Known rows, with every step that occurs:
togu > pera: [ -8  28  17  -1  -2   6  19 -23 -44  18  -9 -39  13  55  -9 -23   5 -13
 -14   3 -47 -41   4  16  25 -13  33  -5  19 -30 -22  -8  35  35 -49 -17
   3 -29 -57  26  48  27   2  -8 -11  27  27  33 -10   3   2  -8 -15 -21]
bivok > togu: [ -8  30  26  21  10 -31  -1  -5 -47  -4   9 -39   8  65 -27  -5  13   1
 -42 -34 -13 -47   0  25  29 -23   6 -19  41  -5 -21 -24  11  21 -16 -20
 -43 -33 -52  18  49  21  -1  19 -34  46  53  25   1   3 -23  23 -24  -2]
komu > togu > pera > mide: [-15   4   8   6  10   3 -26 -27 -66  -5 -53 -56  36  36  -6 -11   3 -26
 -21   0 -28 -51  12  11  25 -25  20  -2  32 -37 -17 -10  22  21 -20   0
  11 -39 -47  46  46  27 -35 -14 -35  25  10  22  -5  33  -1  16 -10   8]
togu > sedas > mide > bivok: [  0  36  14  15  36  -4 -17  -7 -74  -2  -9 -25  19  60 -15   3  34   0
  21  14 -31 -26 -20  30  12 -27   6 -30  -5 -31  -1 -24  15  20 -43   6
  31 -29 -65  33  38  23  33  39 -25  36  -1  22 -10   6  -6 -65   7 -10]
pera > togu > sedas > mide: [-10  34  14  12  -4 -11 -27  25 -98  26 -22 -55  28  73 -15  14  20  -8
  12  -5  -3 -28   7  33  20 -37  13 -30 -15 -36  31 -31  17  19 -30   1
  29 -44 -32  54  30  31  -2  36 -15  31  -2  35 -20  -5 -12  13 -11  10]
peva > pera > mide > bivok > togu: [ -5  19  12  24  42 -22 -10   2 -42 -23 -56 -14  32  18 -37   8   8  41
 -20  -8  -2 -35 -13  11  25 -29   8 -32  18 -17 -23 -19   8  18 -25  13
 -70 -55 -68   8  50  45  31  14 -54  43  30  33 -26 -26 -33   7 -32   2]
bivok > togu > sedas > mide > guka: [ 18  17  38 -22  20 -36 -23   4 -55 -15   1 -11  10  67 -34  42  33   5
   1   5 -25 -31  -1  35  31 -25  14 -12   5   5   7 -50  31   4 -16   8
  18 -46 -47  17  46  18  -4  72 -36  75  22  17  -3  13 -12  37   2  33]
pera > togu > sedas: [  8  32   9  16  -7   3 -16  13 -56  37  -2 -55  38  72 -18  -1   4   3
   4   2  -7  -7  15  18  26 -29   8 -21 -21 -28  24 -22  20  30 -27 -11
 -19 -32 -29  43  27  27  -7   4  -5   5  20  48 -18 -15 -18  20 -18   1]
sedas > mide > bivok > togu > pera: [  4  23  35 -37  56  -4 -12   6 -77 -27 -16  -5  21  43 -34  -1  43   3
 -13 -27 -15 -56  -5  35  14 -35   8  -8  42 -36 -17 -11  24  13 -41   3
   2 -58 -70  29  50  23  24  47 -27  78   8  18 -14  14 -14 -48   6   2]
guka > togu > sedas: [  8  48  58 -11   7   7 -16  -8 -59  17   0 -40  32  89  -2   7  22  20
   7  34 -47 -18   3  15  15 -12  20 -25  -9 -15   2 -21  18  17 -54 -18
  -7 -38 -37  26  29   7 -27   2 -25  30  13  17 -17   0 -20  -7   3  -8]
pera > mide: [-22   8   2  56  -9 -28 -16 -16 -37  22 -53 -79  16  46 -22 -12   6  -5
  -8  -7 -30 -56  -8  19  35 -19   5 -43   9 -16 -29 -29   1  17  -5 -10
 -19 -24 -58  20  51  39   7 -16 -60   6  33  45 -16 -11  -9  14 -36  -8]
mima > pera > mide > bivok > togu: [ -1  21  18  56  40 -27 -16  -9 -33 -10 -42 -29  13  27 -50  -9  34  14
 -35 -30  -9 -31 -13 -11  14 -22  -9 -26  34  -5  -9  -8   2  -4 -26  -5
 -60 -55 -65   2  58  72  -1  28 -45  64  38  30 -23  -2 -43  -2 -16  16]
guka > togu > sedas > mide: [ -5  42  63 -12  11  -9 -26   2 -91   6 -21 -43  18  88  -8  22  44   1
  22  26 -42 -38   4  31  10 -25  11 -30  -6 -28  -2 -27  18  11 -55  -3
  38 -47 -40  36  31  12 -23  30 -37  54  -2  10 -20   0 -16 -21   3  -6]
bivok > mide > pera: [-36   4   7  59  33  -3  17 -17 -19 -15 -37 -31   3  48 -16 -16  24  27
 -27   8 -68 -41   5  19  31 -21   0 -29   9   7  -1 -22   9  16 -36   6
 -64 -40 -52  12  54   7  -8 -11  -6  55  54  29 -15   1 -16  42 -33  -5]
sedas > mide > guka > togu: [  5  15  36  12  34 -19 -12  17 -61  -5 -41 -23  14  66 -18  31  34   1
 -11   1 -53 -69  -7  30  27 -16  13 -41  19   8   2 -53  29 -12 -34 -21
  48 -57 -48  14  53  22 -12  31 -61  63  14  14 -24  20  -5  31   5 -14]
bivok > mide > guka: [ -5   6   1  34  35 -24   3  -5  -8   8   2 -19   2  48 -25  12  22   5
 -18   9 -49 -45 -17  19  48 -17  -2 -23   2  24 -10 -48  24   3  -9  -2
 -43 -29 -56 -19  54  30   1   1 -23  55  63  28  -2   3 -11  42 -25   5]
bivok > mide > guka > togu: [ -1   3  44   8  50 -20  -1  17 -21   0 -14 -18  16  52 -27  21  28  34
 -18  14 -53 -46 -11  16  30 -10   2 -32   4  30  -4 -48  32 -10 -28  -6
 -43 -55 -54 -19  47  18 -17   1 -34  73  49  23 -23   4 -20  41 -16  -2]
mima > pera: [ -6  48  -3  73   4  -7  20 -36 -44  15 -22 -25  -8  58  -9 -16  17 -21
 -32 -10 -47 -42   4  -9  15 -11   8 -15  28 -20  -6 -10  16  24 -43 -34
   3 -35 -47   6  60  71 -16   1  -4  50  56  24 -15   7 -20  11 -22 -22]
mide > guka > togu: [ 23  11  33  26  28 -15   9   5 -22  11 -19 -21  27  66 -13  13  20  13
 -20  13 -50 -50  -5  23  31 -16  21 -32  14  16   4 -41  32   0 -36 -34
  -9 -49 -45   0  49  25 -11   6 -45  40  37  26 -21  11 -10  53  -3 -27]
peva > pera > mide > bivok > togu > guka: [ -2  16  30  30  42 -22 -25  13 -38  -9 -53   5  42   5 -29  26  15  38
 -20 -32  -6 -33 -21  17  33 -24  29 -40   8  -1 -38 -10  32   7 -24   6
 -45 -67 -69 -29  27  44  42  24 -53  49  22  35 -20 -13 -60 -18 -16   5]
guka > togu: [-10  35  39  26  15  -7   8  -3 -57  16 -15 -53  14  76  -8  -4  22   6
 -25  -5 -46 -51   6  23  18 -16   3 -39  24  -8 -15 -22  18  15 -46 -36
 -15 -41 -49  14  37  16 -13 -10 -38  30  31  26 -25   4 -22  11 -17 -28]
peva > pera > togu: [ -4  36 -16  35   1   1  20  14 -69  18 -43 -22  37  44  -9  -1  -8   5
 -23 -12 -11 -32  20   4  23 -26  26 -16  11 -31   9 -17  26  31 -42 -17
 -27 -56 -35  35  35  48  11  -5 -11  17  31  47 -35 -27 -27  54 -37 -18]
mide > pera > togu: [-10   6 -10  73  10   0  18  15 -37  12 -50 -45  29  50 -16 -25  -4  22
 -30 -22 -35 -31  23  15  35 -31  11 -31  12  -3  27 -13  20  25 -36 -17
 -37 -49 -38  46  42  13  -5  -4   1  10  31  45 -25  -5  -9  86 -37  -9]

Rows:
[ 12  13  14   6   9 -21 -13  -5 -53   6 -12 -12  18  71 -14  29  31 -10
  23  28 -50 -34 -13  36  29 -13  23 -24 -10  -4  13 -47  36   5 -32   3
  56 -29 -47  16  37  22   8  45 -29  48  18  21  -7  10   3  12   4   1]	togu > sedas > mide > guka
[ 10  24  16  24  52 -18   0  -2 -39 -13   8 -21  22  46 -34  -9  23  14
 -32 -25 -12 -41  -7  20  18 -31  -6 -30  39   1 -15 -18  17  19 -23 -21
 -61 -42 -72   9  55  22  23  25 -32  44  45  23   0   2 -25 -13 -11  -6]	mide > bivok > togu
[ 19   1  51   1  11 -19 -32   8 -21  22 -39 -45  47  58 -25  29  13  30
  20  42 -42 -20 -10  15  37 -15  21 -34 -32   8   8 -44  28  -8 -28   0
  -6 -43 -42   3  34  20 -25   8 -62  31   6  39 -27  -2 -12  37   0   5]	pera > mide > guka > togu > sedas
[-21  25   2  81 -12 -20  -5 -32 -41  18 -65 -55   2  41 -23 -14  14 -11
 -21 -12 -40 -47  -1  -8  23 -15   3 -27  18 -27 -14 -14   3   7 -28  -8
 -11 -32 -47  10  58  81 -20  -6 -42  39  45  40 -25  -2 -23  19 -28  -3]	mima > pera > mide
[ 16   8  61 -36  52  -1   7  11 -15   1 -17   0  30  43 -20  12  36  27
  -9  30 -62 -37  -8  14  28  -5  20  -3  -3  10 -10 -34  44 -10 -45   4
 -30 -66 -55  -7  50  17 -24   0 -17  81  32  20 -20   6 -13  27  -3   2]	bivok > mide > guka > togu > pera
[ 25  35  29  -7  49 -13 -16  -4 -45  -8  28 -13  29  62 -34   5  31  29
  -4   7 -16  -7  -2  19  10 -27   9 -12   6  -7   0 -13  19  26 -35  -7
 -59 -33 -59  15  32   9  14  35 -25  46  28  23   1   5 -34 -27   2   9]	mide > bivok > togu > sedas
[  4  37   5   9  15   3 -14 -25 -72 -10  12 -46  24  73   7   9  15 -34
  -9  22 -33 -14  18  19  17 -18  21   4  11 -17   3 -18  20  31 -30 -14
   0 -19 -38  45  34   8 -37  12  -9  27  24  11  10  31 -10   9  -4   5]	komu > togu > sedas
[  9 -16  11  17   4 -19  -9 -17  -7  24 -58 -41  32  27 -27  -1   1  -3
  -2  17 -50 -36 -12  13  48 -11  32  -6  -6 -16 -11 -28  34   6 -24   5
   7 -38 -59   4  52  41   1  -2 -41  21  24  45 -17   4  11  35 -13  -5]	togu > pera > mide > guka
[-11  10  -7  64  31 -28 -19  -6 -33  15 -50 -60  27  36 -32 -11  13  10
  -5  -5 -25 -32 -27  25  30 -30  -8 -54   5 -15 -20 -17   4   9 -17  -4
 -30 -32 -72  16  47  41  30  -1 -58  14  23  41 -20 -11  -9 -33 -20 -15]	pera > mide > bivok
[  2  39  62  -7  52   2 -27  15 -86  -9 -25 -27  26  72 -19  13  46  24
  24  25 -35 -28  -9  31   5 -26   7 -42  -5 -26   3 -23  25   3 -59  -7
  25 -51 -54  29  26  10   5  36 -38  55 -12  10 -27   1 -18 -60  15  -8]	guka > togu > sedas > mide > bivok
[ 14  35  38 -16   2 -20 -10 -10 -52   2  22 -37  16  76 -20   7  20  10
  -7   3  -9 -15   8  21  22 -14   9 -12   8  -9  -9 -25  15  19 -24  -4
 -44 -24 -48  24  40  13 -13  22 -18  43  35  23   4 -10 -27  15  -3  13]	bivok > togu > sedas
[ -5  36  54 -25  14  17   7 -10 -54  19 -23 -36  29  60  -8 -12  22   2
 -15  16 -48 -45  13  18  10 -15  27 -10  21 -32 -14 -15  37  19 -61 -25
   6 -54 -45  24  41  12 -19 -17 -20  42  14  21 -26   6  -8  -1  -4 -29]	guka > togu > pera
[ -1  23   6  -1  15  17  -2 -30 -72 -13 -10 -34  24  51   3  -8  10 -38
 -30  -5 -40 -47  15  20  19 -23  35  17  52 -42  -6  -1  31  35 -38 -16
  12 -35 -44  43  49  14 -28  -3  -4  36  18   9   7  33  -4   7  -4  -4]	komu > togu > pera
[-35   1  -1  67  32  -5  13  25 -30  -2 -51 -38  26  41 -26 -17  15  32
 -30 -22 -36 -31  15  12  32 -33   5 -35  -2  -1  27 -22  11  12 -27   8
 -87 -58 -45  32  42  11 -12  -3   2  39  40  43 -21 -11 -22  83 -42  10]	bivok > mide > pera > togu
[ 34  16  47  27  12  -9 -17  -6 -25  27 -52 -14  30  47 -18  25  22  22
  14  37 -52 -18  -2 -13  25  -2  18 -22 -23   3  23 -30  27 -10 -50   0
  -1 -57 -34  -9  40  62 -52  15 -38  60  18  28 -38   2 -24  41   0   5]	mima > pera > mide > guka > togu > sedas
[-20  13  11  39   2   5  -3 -16 -60 -12 -38 -31  15  67  -2   1  32   8
  15  24 -64 -31  11  32  17 -20  19 -26  -4 -18  12 -24  26  22 -55  12
  30 -35 -46  45  41   5  -3  34  -8  48   0  16 -13   8  -3  22  -4  -5]	togu > sedas > mide > pera
[ 17   9  27  58  24 -24 -16   1 -22  12 -69 -24  16  40 -25  16  25   8
 -20  12 -51 -43   1  -9  20 -11  12 -27   9   9   9 -34  20 -19 -40 -16
 -10 -57 -44 -12  53  76 -35   5 -55  67  31  37 -42   6 -17  55 -14 -10]	mima > pera > mide > guka > togu
[  1  30  48 -32  15 -10   6 -11 -51   1   7 -26  14  55 -28 -11  21  -2
 -28 -19 -26 -43  10  19  17 -18  19   5  37 -22 -25  -9  27  24 -37 -11
 -33 -45 -53  24  50  23  -5  11 -16  50  35  28  -2   2 -21   8 -13  -1]	bivok > togu > pera
[   6   40   -2    8   36   17  -14   27 -101   -5  -46    3   54   44
  -14   15   11   13   22   16    1  -11    1   24   11  -34   19  -29
  -25  -46   29  -16   32   20  -56   10   14  -67  -42   38   21   46
   34   43    2   43  -17   37  -33  -26  -20  -17  -14    5]	peva > pera > togu > sedas > mide > bivok
[-21   6  18  13 -11  -8  -9 -23 -41  24 -58 -63  27  38 -19 -16   4  -3
  -7   4 -37 -44  -8  15  40 -21  22 -15   7 -36 -28 -10  15  18 -27   8
   1 -36 -58  33  46  40  -4 -19 -39  12  17  43 -15  -4   2  -5 -23  -6]	togu > pera > mide
[ 11  11  53 -26  33  -6  -6  12 -63  -5 -41  -9  21  53 -16  26  27   0
   3  13 -58 -63  -3  34  23 -16  37 -12  15 -16  -6 -37  52  -8 -56  -9
  61 -68 -49  15  50  23 -15  26 -38  67  -2  17 -31  17   8  21   8 -14]	sedas > mide > guka > togu > pera
[ -9  36  48 -23   6 -26 -24  -2 -80  -8   5 -37  11  75 -25  22  36   2
   3  -6 -15 -36   4  37  14 -30   6 -16  12 -24   0 -33  13  13 -27   5
   1 -40 -49  31  39  19  -6  53 -29  73  15  17  -2   9 -24  -4  -5  15]	bivok > togu > sedas > mide
[-30   2   9  59  33  -2 -12  25 -28   8 -41 -27  31  21 -12   5  19  35
 -36 -38 -39 -34   4  24  46 -30  20 -34 -13  24  17  -7  34   5 -13  10
 -58 -68 -44  -1  25   7  -5   2   5  48  30  46 -16  -1 -49  50 -29  17]	bivok > mide > pera > togu > guka
[-11  27   6  46  -5 -12 -16  19 -50  44 -11 -42  37  47 -12   8   2  -7
 -29 -52  -7 -38  -1  31  41 -28  24 -29   1  -4   3  -9  32  14  -2 -26
   0 -46 -41   3  23  32   9   0 -18  13  29  51 -16   0 -35   9 -20  -6]	pera > togu > guka
[-33   5  -9  67  14  -7  -1  27 -68  -3 -75 -43  24  53 -15  -9   7   3
 -21 -30 -36 -53  17  31  27 -39  11 -40  18 -19  33 -22  20  12 -30  -9
  13 -61 -39  59  47  17   1  28 -13  35  10  34 -31   0   1  65 -29  -2]	sedas > mide > pera > togu
[ 26   8  47 -23  34   8   7   2 -27  17 -19 -10  27  56 -13   8  11  12
 -11  27 -62 -42  -2  19  26  -3  40   3  13   1  -4 -26  55  13 -55 -24
  15 -55 -46   6  47  18 -19   0 -23  46  18  23 -28  20  -2  37   6 -29]	mide > guka > togu > pera
[ -12   35    6    9   18   -6  -33  -17 -107  -27  -11  -36   17   75
    5   25   27  -43    2    9  -32  -43   13   35   11  -26   16  -11
   16  -36   10  -29   21   20  -30    3   54  -27  -40   50   33   11
  -35   40  -24   52    0   -1    6   34   -9   -5    0   20]	komu > togu > sedas > mide
[ 12  56   4  38  36   6 -23  19 -88   7 -33 -13  24  48 -30  -4  33  -3
   7  -8 -12 -14   7   2   7 -33   3 -22 -14 -43  49  -9  22   9 -54   4
  22 -58 -40  35  35  61  -1  52   6  67  -7  36 -28  -5 -25 -28   3  11]	mima > pera > togu > sedas > mide > bivok
[-12  14  -8  56  38  -8   0 -10 -43   2 -77 -25  34  19 -22  -2   0  25
  -5  15 -25 -35 -23   4  21 -25  12 -44  -2 -31 -24 -20  15  17 -41   1
 -29 -47 -65  10  43  55  41  -6 -48  16  22  36 -30 -25 -20 -10 -33 -17]	peva > pera > mide > bivok
[ 39  19  44  -5  20  -6  -4   2 -28  15   2 -14  29  75  -8  23  20  19
  10  46 -54 -20  -1  24  26 -11  26 -24 -10  19  12 -39  44  14 -51 -17
   2 -40 -34   0  32   6 -22  16 -34  36  17  21 -24  13 -11  31  12  -9]	mide > guka > togu > sedas
